Each row was made from one small tree. The marks that hang from a mark follow it in brackets, in alphabetical order. Every link used is in the known rows. Write each row's tree.
Known rows
fese{kivi{nudufu} zivi{zedaka{bibup}}}: [ 3.79  0.13 -0.33 -0.33 -1.16  1.04  0.25  0.89 -0.06  4.39  0.36  1.85
 -0.95 -2.57  1.57 -1.98  1.85 -0.54  0.71 -1.08 -1.01 -1.23 -0.29]
fese{zivi{zedaka{bibup kivi}}}: [ 3.55  0.97 -4.02  2.53 -1.58 -0.69 -2.90  0.24  0.34  5.26 -0.44  2.29
  0.43 -3.08  0.14 -2.67  2.27  3.65  0.37  1.04  0.10  0.77  1.69]
kivi{nudufu zedaka}: [ 1.45  1.87  3.21  0.90 -1.17  0.43  1.50 -0.36  0.82 -1.44 -1.84  0.37
 -2.39 -1.08 -0.37 -0.44  2.38  0.60  0.77 -2.41  0.37  0.60 -1.60]
zedaka{kivi zivi{fese}}: [ 1.98  0.10 -2.40 -0.16 -1.47 -0.42  1.93  0.81  1.53 -2.73  0.96 -1.19
  0.99 -3.66 -3.46 -1.51  2.21  0.81  1.72  2.15  0.33  0.89 -2.50]
nudufu{zivi}: [-0.04  4.63 -1.92  1.00 -0.72  1.11 -0.91 -1.23  0.34  1.29 -1.46 -3.33
 -1.36 -2.18  1.84  0.32  2.91 -3.06 -0.79  1.15  2.01  1.26 -1.66]
bibup{zedaka}: [ 0.42  5.15 -2.68  3.17 -2.55 -0.44  0.41 -1.25  1.84  3.09 -2.76 -1.69
 -1.90 -1.09 -0.48  2.40  2.93  0.47 -0.25  0.90  0.07  1.41 -2.92]
zedaka{bibup kivi{fese nudufu} zivi}: [ 3.66 -2.39  2.00  0.34 -0.83 -0.42  0.09  4.45  1.02  1.30  2.13  3.76
  3.27 -3.02 -3.51  0.09 -0.16  5.04  2.35 -2.02 -1.50  1.47  0.18]
zedaka{kivi}: [ 1.74  3.36 -2.15  2.10 -1.36 -0.81  0.35 -0.33  0.89 -0.23 -1.62  0.53
  0.18 -1.86 -1.32 -0.48  1.96  0.87 -0.14  0.46  0.29  1.25 -1.09]
nudufu{zivi{zedaka{bibup kivi{fese}}}}: [ 1.80  0.28 -2.76  2.52 -0.88 -0.39 -0.92  1.80 -0.21  3.75  0.97  4.46
  1.31 -3.49  2.00 -3.82  1.00  4.28  0.83 -2.70 -0.33  1.26  2.39]
zivi{fese zedaka{bibup kivi}}: [ 2.98  0.68 -4.11  1.73 -1.06 -0.80  2.44  0.33 -0.20  1.95  0.57  2.20
 -0.80 -3.42 -0.89 -4.59  1.59  3.65  1.67 -0.35 -0.05  0.83  0.14]
bibup{zedaka{kivi zivi}}: [ 0.08  2.08 -1.28  2.36 -2.80 -1.33  0.08  0.95  3.32  1.57 -1.23  0.46
  2.18 -2.49 -3.10  0.58  2.26  4.15  0.33  3.54 -1.60  2.91 -1.58]
fese{kivi{nudufu zedaka{zivi}}}: [ 2.13 -1.42  4.19 -1.93 -1.22  0.91  3.45  1.01  1.80 -2.26  0.04  1.11
  0.62 -1.61 -1.66 -2.78  1.97  0.84  1.02 -1.35 -1.42  0.46 -1.47]
nudufu{kivi zivi{fese zedaka}}: [-1.86  3.31 -2.34  1.34 -0.25  1.27  1.97 -1.37  0.38  1.08  0.78 -3.98
 -1.52 -3.08  4.04 -2.30  5.18 -6.50  0.07  1.58  1.49  0.49 -0.96]
zivi{zedaka}: [ 1.31  2.47 -4.48  3.15 -2.02 -0.90  1.24 -0.44  0.72  2.74 -1.48 -3.05
 -2.34 -2.13  0.05 -2.32  3.35 -3.79  0.24 -0.78  1.47  1.12  0.28]
zivi{zedaka{bibup}}: [ 3.01  1.39 -4.70  3.26 -1.10 -1.15  0.68 -0.33  0.13  6.07 -1.12 -1.14
 -1.82 -2.14 -0.23 -3.07  2.76  0.11  0.06 -1.16  0.84  1.76  1.28]
fese{kivi{nudufu zedaka}}: [ 1.71  0.84  3.74 -1.10 -1.08  0.94  3.87 -0.57  0.47 -2.10 -1.46  2.53
 -1.39 -0.90  0.41 -2.21  1.55  0.76  0.56 -3.13 -0.96 -0.70 -1.76]
kivi{fese nudufu{zivi} zedaka{bibup}}: [ 1.82  0.21  4.00 -0.01  0.12  1.71 -0.87  0.98 -0.32  1.22  0.76  3.97
 -0.80 -1.87  2.19 -1.16  0.58  4.79  1.30 -5.00  0.30  0.31 -0.08]
bibup{zedaka{kivi{fese nudufu} zivi}}: [ 0.56 -0.06  2.47  1.29 -2.66 -0.66  0.79  4.02  2.68 -0.59  0.96  3.66
  2.68 -2.62 -3.01  2.71  0.70  4.69  2.13 -0.54 -3.08  1.26 -2.64]
bibup{zedaka{kivi zivi{fese}}}: [ 0.60  1.27 -1.96  0.72 -2.47 -0.59  1.88  0.93  2.75 -1.13  0.15  0.13
  0.66 -3.26 -2.85 -0.11  2.08  4.26  1.90  3.76 -1.29  1.89 -3.66]
zedaka{bibup zivi{fese}}: [ 3.71 -0.40 -3.47 -0.51 -0.49  0.21  1.23  0.61  0.99  2.75  1.20 -3.32
 -0.53 -3.16 -3.01 -1.77  2.00  0.52  1.65  1.39  1.56  1.15 -2.36]
fese{kivi}: [ 2.19  2.50 -2.25 -0.18 -1.38  0.29  2.45 -1.27  0.90  0.67 -1.41 -0.65
 -1.19 -1.06  0.38 -0.93  2.32 -2.64 -0.57 -1.06  0.64 -0.83 -2.19]
zivi{fese zedaka}: [ 1.65  1.85 -4.92  1.71 -1.82 -0.07  3.14 -0.51  0.42  0.24  0.16 -3.21
 -3.40 -2.87  0.01 -2.35  3.43 -3.83  1.30 -0.83  1.79 -0.03 -2.46]
zedaka{kivi{nudufu} zivi}: [ 1.50  0.68  2.19  0.40 -1.42 -0.42  0.94  2.79  1.82 -1.68  0.27  0.17
  2.02 -2.75 -3.30  0.10  1.43  0.85  1.23  1.67 -1.09  2.11 -1.01]

Which tree is each row?
[ 4.22 -0.94  2.42 -0.39 -1.04  1.51 -3.40  1.23 -0.07  2.65  0.34  3.79
 -1.83 -2.02  0.15  0.79  1.28  4.77  2.20 -4.64 -0.11 -1.61 -1.75]	kivi{fese{zivi} nudufu zedaka{bibup}}
[ 1.92  1.48  2.56  0.37  0.17  0.74 -1.35  2.74 -0.60  0.78  1.50  5.24
  1.73 -2.89  1.45  0.17 -0.38  4.81  1.13 -2.66 -0.94  0.92 -0.12]	zedaka{bibup kivi{fese nudufu{zivi}}}
[ 0.14  3.65  1.22 -0.89 -0.69  2.29  1.40  0.26 -0.39 -3.02  0.38 -2.53
 -2.58 -3.13  1.99  1.15  1.87 -3.46  1.14  0.55  1.21  0.20 -4.36]	kivi{nudufu{zivi{fese}}}
[ 3.49 -0.32 -2.04  1.31 -0.81 -1.31 -0.58  1.20  1.60  3.44 -0.15  0.63
  2.63 -2.85 -3.44 -2.19  1.17  4.70  0.35  1.96 -0.18  2.80  1.00]	zedaka{bibup kivi zivi}
[ 3.92  0.26 -4.26 -0.01 -1.50  0.65 -0.57 -0.50  0.31  6.15 -0.28  0.60
 -1.04 -2.58  1.38 -3.22  2.48  0.04 -0.13 -0.46 -0.16 -1.05  0.17]	fese{kivi zivi{zedaka{bibup}}}
[-1.56  4.67  2.35  0.34 -1.13  0.95  1.38  1.08  0.70 -3.45 -0.07  2.51
 -0.58 -3.07  1.76  1.67  0.93  3.65  1.51  2.54 -1.87  1.05 -4.50]	bibup{zedaka{kivi{nudufu{zivi{fese}}}}}
[ 4.26  0.22 -0.74 -1.11 -0.81  1.36 -1.25 -2.12  0.74  3.80 -1.39  2.73
 -1.11 -1.61  1.29 -3.14  1.92  4.64 -0.21 -1.12  0.00 -1.61 -0.81]	fese{kivi{zedaka{bibup}} zivi}
[ 0.77  2.87 -1.73  2.69 -2.73 -1.13 -0.17  1.12  1.77  0.93 -1.39  4.25
  0.59 -1.94 -0.75  2.45  1.55  4.71  0.86 -1.82 -1.87  0.59 -2.65]	bibup{zedaka{kivi{fese}}}
[ 0.16  3.24  2.60 -1.79 -0.45  2.11  2.00  0.31  0.17 -1.52 -0.53 -0.08
 -0.34 -1.72  3.00 -0.22  1.60 -3.06 -0.60 -0.25 -0.39 -0.20 -2.54]	fese{kivi{nudufu{zivi}}}
[ 3.30 -0.22  3.69 -1.14 -0.21  0.92  2.87 -0.18 -0.09  1.01 -0.90  4.21
 -0.86 -1.15  0.32 -3.25  0.47  4.38  0.96 -3.35 -1.20 -0.16 -0.40]	fese{kivi{nudufu zedaka{bibup}}}
[ 2.11 -0.75 -0.96 -0.62 -1.50  0.65  2.06 -0.70  1.78 -1.76  0.53 -2.59
 -1.95 -2.80 -2.52 -2.89  3.06  0.64  1.92  0.33  1.56  0.65 -2.94]	kivi{zedaka{zivi{fese}}}
[-0.08  3.60  2.00 -0.60 -0.63  1.44  1.48  0.82 -0.02 -4.79  0.88  1.27
 -0.45 -3.53  1.64 -0.10  1.08  0.22  1.41  1.51  0.09  0.29 -3.34]	zedaka{kivi{nudufu{zivi{fese}}}}
[ 1.92 -0.24  1.39 -0.97 -1.29  0.10  2.39  2.59  1.26 -4.24  1.59 -0.09
  1.00 -3.38 -3.00 -0.23  1.23  0.59  2.61  1.54 -0.48  1.02 -3.35]	zedaka{kivi{nudufu} zivi{fese}}
[-1.20  3.48  3.11  1.59 -1.90  0.56 -0.56  2.34  1.07 -1.45 -0.01  5.38
  1.25 -2.68  2.01  2.95  0.54  4.30  0.91 -0.91 -2.49  0.91 -2.77]	bibup{zedaka{kivi{fese nudufu{zivi}}}}
[-0.33  4.15  2.75  0.81 -0.49  0.92 -0.55  1.01  0.37 -2.31 -0.63  1.31
  0.48 -2.35  1.64  0.38  1.23  0.60  0.11  1.25 -0.73  1.49 -1.06]	zedaka{kivi{nudufu{zivi}}}
[ 1.05  2.60  1.52  1.20 -2.92  0.43 -2.76  2.42  1.55  0.15 -0.23  4.79
  0.12 -2.74 -0.31  4.83  1.36  4.27  1.91 -0.74 -2.31 -1.10 -4.16]	bibup{zedaka{kivi{fese{zivi} nudufu}}}
[-1.35  2.37  1.80  1.00  0.05  1.32 -0.76 -1.28  1.20  0.83 -0.25  0.34
 -0.01 -1.53  3.63 -0.53  4.11 -1.16 -0.30 -2.66  0.79 -0.30 -0.05]	nudufu{kivi{fese zedaka} zivi}
[-0.63  3.04 -1.90  2.23  0.41  0.55 -0.65 -0.98  0.10  6.99 -0.22 -1.45
  0.49 -2.34  3.65 -2.94  4.28 -2.65 -0.84  1.40  0.50  2.16  2.84]	nudufu{kivi zivi{zedaka{bibup}}}
[ 3.71  0.12 -0.25 -0.62 -0.46  0.26  2.18 -2.00  0.57  3.02 -1.66  3.28
 -0.96 -0.70  0.25 -4.49  1.20  4.44 -0.02 -2.78 -0.24 -0.10  0.16]	fese{kivi{zedaka{bibup}}}
[ 0.19  2.75  1.81  0.32 -1.17  1.90 -0.83  1.67 -0.07 -1.02  0.52 -0.17
 -0.92 -2.39  2.03  2.31  1.56 -2.80  0.94 -3.08  0.68 -0.06 -2.66]	kivi{fese nudufu{zivi}}
[ 2.05 -2.03  3.21 -0.49 -1.71  0.45  1.04  2.50  1.86 -1.22  1.22  0.82
  0.19 -2.03 -2.43 -0.27  1.98  1.42  2.41 -3.98 -0.13  0.41 -1.52]	kivi{fese nudufu zedaka{zivi}}
[ 2.75  0.80 -4.97  2.08 -2.91  0.51 -2.26  0.87  0.76  3.28  0.30 -1.10
 -1.88 -2.99  0.89  0.64  3.97 -3.12  1.03 -2.89  1.37 -1.59 -1.66]	kivi{fese{zivi{zedaka}}}
[ 3.48 -0.70  3.21 -2.71  0.01  1.04  4.50 -0.35 -0.42 -1.42  0.42  4.16
 -2.09 -1.75  0.23 -3.39  0.41  4.00  1.83 -3.38 -0.79 -1.44 -2.64]	zivi{fese{kivi{nudufu zedaka{bibup}}}}
[ 3.08 -0.92  0.23  2.35 -1.55 -1.14  1.29  3.79 -0.56  2.27  1.51  5.98
  0.79 -2.88 -0.68 -2.18  0.15  4.09  2.37 -4.45 -1.31  0.74  1.60]	zivi{zedaka{bibup kivi{fese nudufu}}}
[ 4.09 -2.04 -2.07  1.14 -1.20 -0.90 -0.91  2.75  1.46  3.39  1.40  2.91
  3.22 -3.18 -3.68 -1.11  0.53  5.46  1.50 -1.27 -0.41  1.35  0.63]	zedaka{bibup kivi{fese} zivi}
[-1.64  4.02  1.76  1.15  0.23  1.18 -0.35 -2.92  0.87  1.27 -1.20 -1.77
 -0.39 -1.29  3.74 -1.82  4.75 -1.64 -1.12  0.91  0.83  1.11  0.25]	nudufu{kivi{zedaka} zivi}
[ 0.65  1.69 -2.86  0.50 -2.33  0.24  1.87  0.20  2.57  0.80 -0.13 -3.46
 -1.02 -2.94 -2.62  1.14  2.99  0.36  1.41  2.89  0.31  1.38 -5.02]	bibup{zedaka{zivi{fese}}}
[ 2.20  0.99  0.06 -0.34 -2.15  1.25  0.81  0.78  0.42  1.16  0.08  0.10
 -1.40 -2.17  1.90 -0.83  3.08 -3.89  0.70 -0.68 -0.68 -1.87 -1.76]	fese{kivi{nudufu} zivi{zedaka}}
[ 0.04  2.29  1.11 -0.47  1.37  1.82  0.36 -2.79  0.09  2.06  0.32 -0.31
 -1.20 -2.49  3.42 -3.42  3.71  1.72  0.33  0.69  1.13  0.23 -0.65]	nudufu{kivi{zedaka{bibup}} zivi{fese}}
[ 2.22  0.03 -3.40  2.15 -1.07  0.41 -2.97  0.62  0.40  8.00  0.90  0.05
 -0.05 -2.50  1.90 -0.07  4.31 -1.92  0.74 -2.01  0.37 -1.15  0.54]	nudufu{kivi{fese{zivi{zedaka{bibup}}}}}
[ 0.64  3.08 -1.97 -2.36 -0.47  2.29  2.62 -1.63  0.07 -2.29  0.33 -1.33
 -1.73 -2.68  2.98 -1.79  2.58 -3.22  0.00  0.29  1.03 -1.53 -4.03]	nudufu{zivi{fese{kivi}}}
[ 2.27 -2.01 -0.58  0.32 -1.90 -0.05  0.29  1.00  2.26  0.23  0.57 -0.20
 -0.06 -2.28 -2.37 -1.56  2.79  1.46  1.54 -3.60  0.92  0.32 -1.10]	kivi{fese zedaka{zivi}}
[ 1.58  2.29  1.89 -0.87  0.45  1.47  0.63  1.22 -0.94 -1.51  1.43  2.81
  0.22 -3.33  1.35 -1.33 -0.02  3.66  1.43  1.34 -0.21  1.01 -1.82]	zedaka{bibup kivi{nudufu{zivi{fese}}}}
[-0.36  2.38 -2.43  1.16  0.50  1.24  1.34 -0.92 -0.64  4.64  1.45 -2.39
 -0.68 -3.27  3.85 -3.46  4.07 -2.80  0.40  1.50  0.82  0.96  0.42]	nudufu{kivi zivi{fese zedaka{bibup}}}
